Each row comes from the steps of one walk. Every step used is in the known rows, and no mark comes twice. Write the walk behind each row, first mark first.
In the rows, zero is written as 100.
Known rows
norod -> gazun -> berus: 72, 91, 133, 89, 63, 79, 110, 94, 96, 69, 108, 94, 99, 90, 108, 84, 78, 95, 154, 55, 91, 129, 82
larup -> tilig -> pegis -> gazun -> berus: 119, 94, 152, 123, 68, 86, 129, 91, 95, 77, 99, 116, 115, 104, 101, 100, 110, 98, 98, 38, 106, 88, 77
gebari -> gazun -> berus -> tilig: 98, 97, 103, 103, 79, 70, 111, 78, 135, 61, 115, 104, 105, 90, 94, 99, 63, 90, 124, 57, 91, 109, 73
deve -> tilig: 115, 88, 124, 65, 72, 53, 127, 102, 115, 118, 110, 115, 114, 83, 108, 97, 101, 86, 85, 48, 98, 83, 90
berus -> gazun -> kipu -> tilig -> pegis: 98, 88, 145, 61, 75, 73, 119, 93, 117, 67, 91, 115, 99, 93, 102, 86, 79, 105, 106, 72, 84, 70, 66
berus -> kipu -> tilig -> norod: 102, 77, 71, 87, 75, 59, 99, 103, 110, 131, 86, 84, 92, 81, 99, 98, 99, 83, 69, 62, 89, 83, 83
kipu -> tilig: 114, 86, 88, 73, 75, 56, 122, 100, 102, 95, 100, 105, 107, 90, 105, 93, 97, 89, 71, 57, 96, 104, 88
gebari -> gazun -> berus -> tilig -> norod: 102, 91, 73, 101, 72, 87, 99, 81, 143, 69, 111, 89, 100, 88, 88, 104, 62, 83, 96, 49, 82, 115, 66
deve -> tilig -> pegis -> gazun: 128, 95, 149, 75, 70, 72, 126, 92, 130, 110, 95, 125, 127, 96, 92, 108, 129, 100, 67, 36, 106, 58, 80
pegis -> gazun: 98, 88, 107, 88, 66, 77, 113, 97, 81, 78, 91, 104, 116, 101, 111, 106, 106, 101, 58, 34, 111, 114, 80
gazun -> kipu -> berus -> tilig -> gebari: 95, 92, 125, 87, 82, 75, 119, 103, 119, 126, 106, 76, 88, 96, 115, 107, 68, 88, 48, 52, 87, 77, 48
larup -> tilig: 103, 82, 98, 100, 71, 56, 123, 93, 75, 86, 113, 123, 114, 89, 120, 98, 84, 81, 77, 40, 103, 134, 92
norod -> gazun -> berus -> kipu: 59, 89, 148, 106, 69, 66, 100, 96, 96, 99, 96, 88, 86, 83, 105, 83, 82, 96, 180, 72, 91, 105, 85
deve -> gazun -> kipu -> berus -> tilig: 109, 98, 99, 79, 71, 85, 120, 93, 132, 114, 76, 95, 86, 98, 92, 103, 86, 88, 80, 61, 87, 69, 80
berus -> tilig -> gebari -> gazun: 90, 94, 106, 100, 84, 69, 102, 74, 119, 80, 133, 98, 114, 84, 105, 117, 60, 86, 42, 32, 95, 121, 60
tilig -> norod -> gazun -> berus: 78, 85, 102, 87, 54, 96, 99, 95, 102, 73, 104, 81, 95, 88, 102, 88, 78, 89, 123, 44, 82, 139, 74
larup -> gazun -> kipu: 88, 80, 94, 70, 58, 87, 105, 90, 99, 33, 118, 110, 107, 84, 132, 99, 71, 92, 71, 55, 93, 95, 78
gazun -> kipu -> berus: 76, 87, 104, 69, 66, 71, 121, 104, 98, 109, 90, 108, 89, 88, 116, 89, 84, 93, 73, 53, 94, 84, 77
berus -> tilig -> gebari -> gazun -> kipu: 86, 95, 122, 89, 72, 76, 101, 82, 123, 60, 133, 97, 101, 78, 114, 114, 45, 91, 55, 54, 79, 104, 50
pegis -> gazun -> berus -> tilig -> norod: 127, 89, 96, 106, 70, 100, 108, 100, 123, 88, 84, 63, 102, 115, 93, 112, 92, 93, 83, 49, 91, 101, 57
gebari -> gazun -> kipu: 66, 90, 98, 73, 55, 72, 104, 83, 105, 37, 119, 127, 101, 69, 117, 95, 62, 97, 80, 54, 87, 110, 79
gebari -> gazun -> berus -> kipu -> tilig -> pegis: 85, 97, 131, 107, 82, 58, 108, 80, 141, 96, 100, 114, 93, 72, 80, 88, 97, 98, 134, 71, 91, 44, 87
gebari -> gazun -> berus -> kipu -> tilig: 81, 95, 114, 105, 75, 49, 109, 94, 128, 92, 94, 95, 83, 71, 96, 88, 85, 92, 132, 80, 91, 72, 94
pegis -> gazun -> kipu -> tilig: 114, 92, 110, 72, 57, 73, 120, 114, 105, 65, 77, 92, 97, 97, 114, 100, 100, 102, 60, 73, 88, 82, 75

Write each row's walk
127, 97, 143, 95, 73, 86, 126, 100, 123, 84, 83, 98, 107, 106, 87, 94, 125, 106, 94, 56, 98, 55, 74 => kipu -> tilig -> pegis -> gazun -> berus
81, 81, 118, 109, 76, 78, 101, 92, 102, 82, 105, 89, 95, 87, 118, 93, 86, 92, 128, 62, 102, 72, 86 => larup -> gazun -> berus -> kipu
110, 88, 104, 63, 62, 64, 120, 106, 106, 74, 99, 104, 95, 85, 117, 89, 83, 94, 84, 76, 81, 85, 77 => gazun -> kipu -> tilig
98, 94, 127, 101, 78, 74, 110, 89, 124, 74, 103, 86, 102, 103, 98, 92, 68, 89, 168, 68, 83, 123, 72 => norod -> gazun -> berus -> tilig
107, 86, 121, 95, 88, 51, 110, 86, 117, 133, 95, 117, 103, 83, 88, 92, 113, 95, 102, 64, 97, 50, 82 => berus -> kipu -> tilig -> pegis
110, 90, 128, 104, 82, 61, 110, 93, 116, 121, 72, 108, 109, 95, 87, 104, 129, 103, 81, 60, 103, 48, 82 => berus -> kipu -> tilig -> pegis -> gazun
101, 89, 128, 102, 82, 54, 116, 107, 111, 125, 88, 82, 82, 85, 101, 83, 98, 93, 140, 83, 93, 58, 87 => gazun -> berus -> kipu -> tilig
124, 84, 89, 98, 76, 91, 107, 93, 126, 98, 106, 76, 98, 102, 94, 100, 72, 85, 104, 53, 85, 102, 59 => gazun -> berus -> tilig -> norod
103, 99, 122, 108, 85, 80, 110, 63, 151, 70, 120, 123, 115, 89, 79, 99, 76, 95, 127, 50, 91, 81, 66 => gebari -> gazun -> berus -> tilig -> pegis
114, 84, 104, 67, 68, 84, 112, 84, 132, 41, 111, 119, 110, 85, 110, 96, 91, 93, 68, 67, 85, 58, 75 => larup -> gazun -> kipu -> tilig -> pegis
73, 85, 136, 64, 66, 76, 110, 99, 82, 58, 97, 105, 95, 92, 124, 90, 58, 104, 110, 61, 93, 110, 69 => berus -> gazun -> kipu
107, 82, 54, 85, 83, 74, 112, 93, 128, 139, 82, 85, 103, 102, 91, 106, 87, 76, 48, 39, 95, 104, 69 => kipu -> berus -> tilig -> norod
90, 88, 158, 62, 72, 73, 118, 112, 94, 76, 103, 74, 84, 90, 126, 96, 62, 100, 60, 64, 83, 96, 56 => berus -> gazun -> kipu -> tilig -> gebari
98, 83, 104, 91, 83, 42, 110, 102, 104, 127, 88, 98, 95, 83, 105, 93, 100, 89, 100, 71, 97, 75, 92 => berus -> kipu -> tilig
67, 87, 123, 70, 53, 75, 102, 95, 93, 50, 109, 111, 98, 83, 120, 89, 64, 96, 125, 62, 80, 128, 78 => norod -> gazun -> kipu
101, 83, 64, 78, 72, 83, 111, 101, 133, 122, 83, 84, 89, 96, 101, 103, 73, 81, 61, 59, 79, 85, 61 => gazun -> kipu -> berus -> tilig -> norod
93, 96, 158, 106, 81, 83, 108, 91, 117, 89, 125, 64, 98, 99, 106, 101, 61, 89, 126, 56, 82, 124, 53 => norod -> gazun -> berus -> tilig -> gebari
64, 86, 113, 72, 84, 63, 123, 98, 89, 113, 75, 101, 100, 101, 109, 89, 87, 95, 83, 38, 114, 113, 83 => kipu -> berus -> gazun
99, 80, 94, 53, 62, 81, 108, 108, 109, 65, 81, 81, 84, 91, 112, 92, 67, 93, 72, 70, 76, 105, 66 => berus -> gazun -> kipu -> tilig -> norod
86, 93, 154, 103, 79, 61, 108, 91, 130, 107, 90, 97, 90, 85, 85, 80, 102, 97, 177, 80, 85, 63, 85 => norod -> gazun -> berus -> kipu -> tilig -> pegis
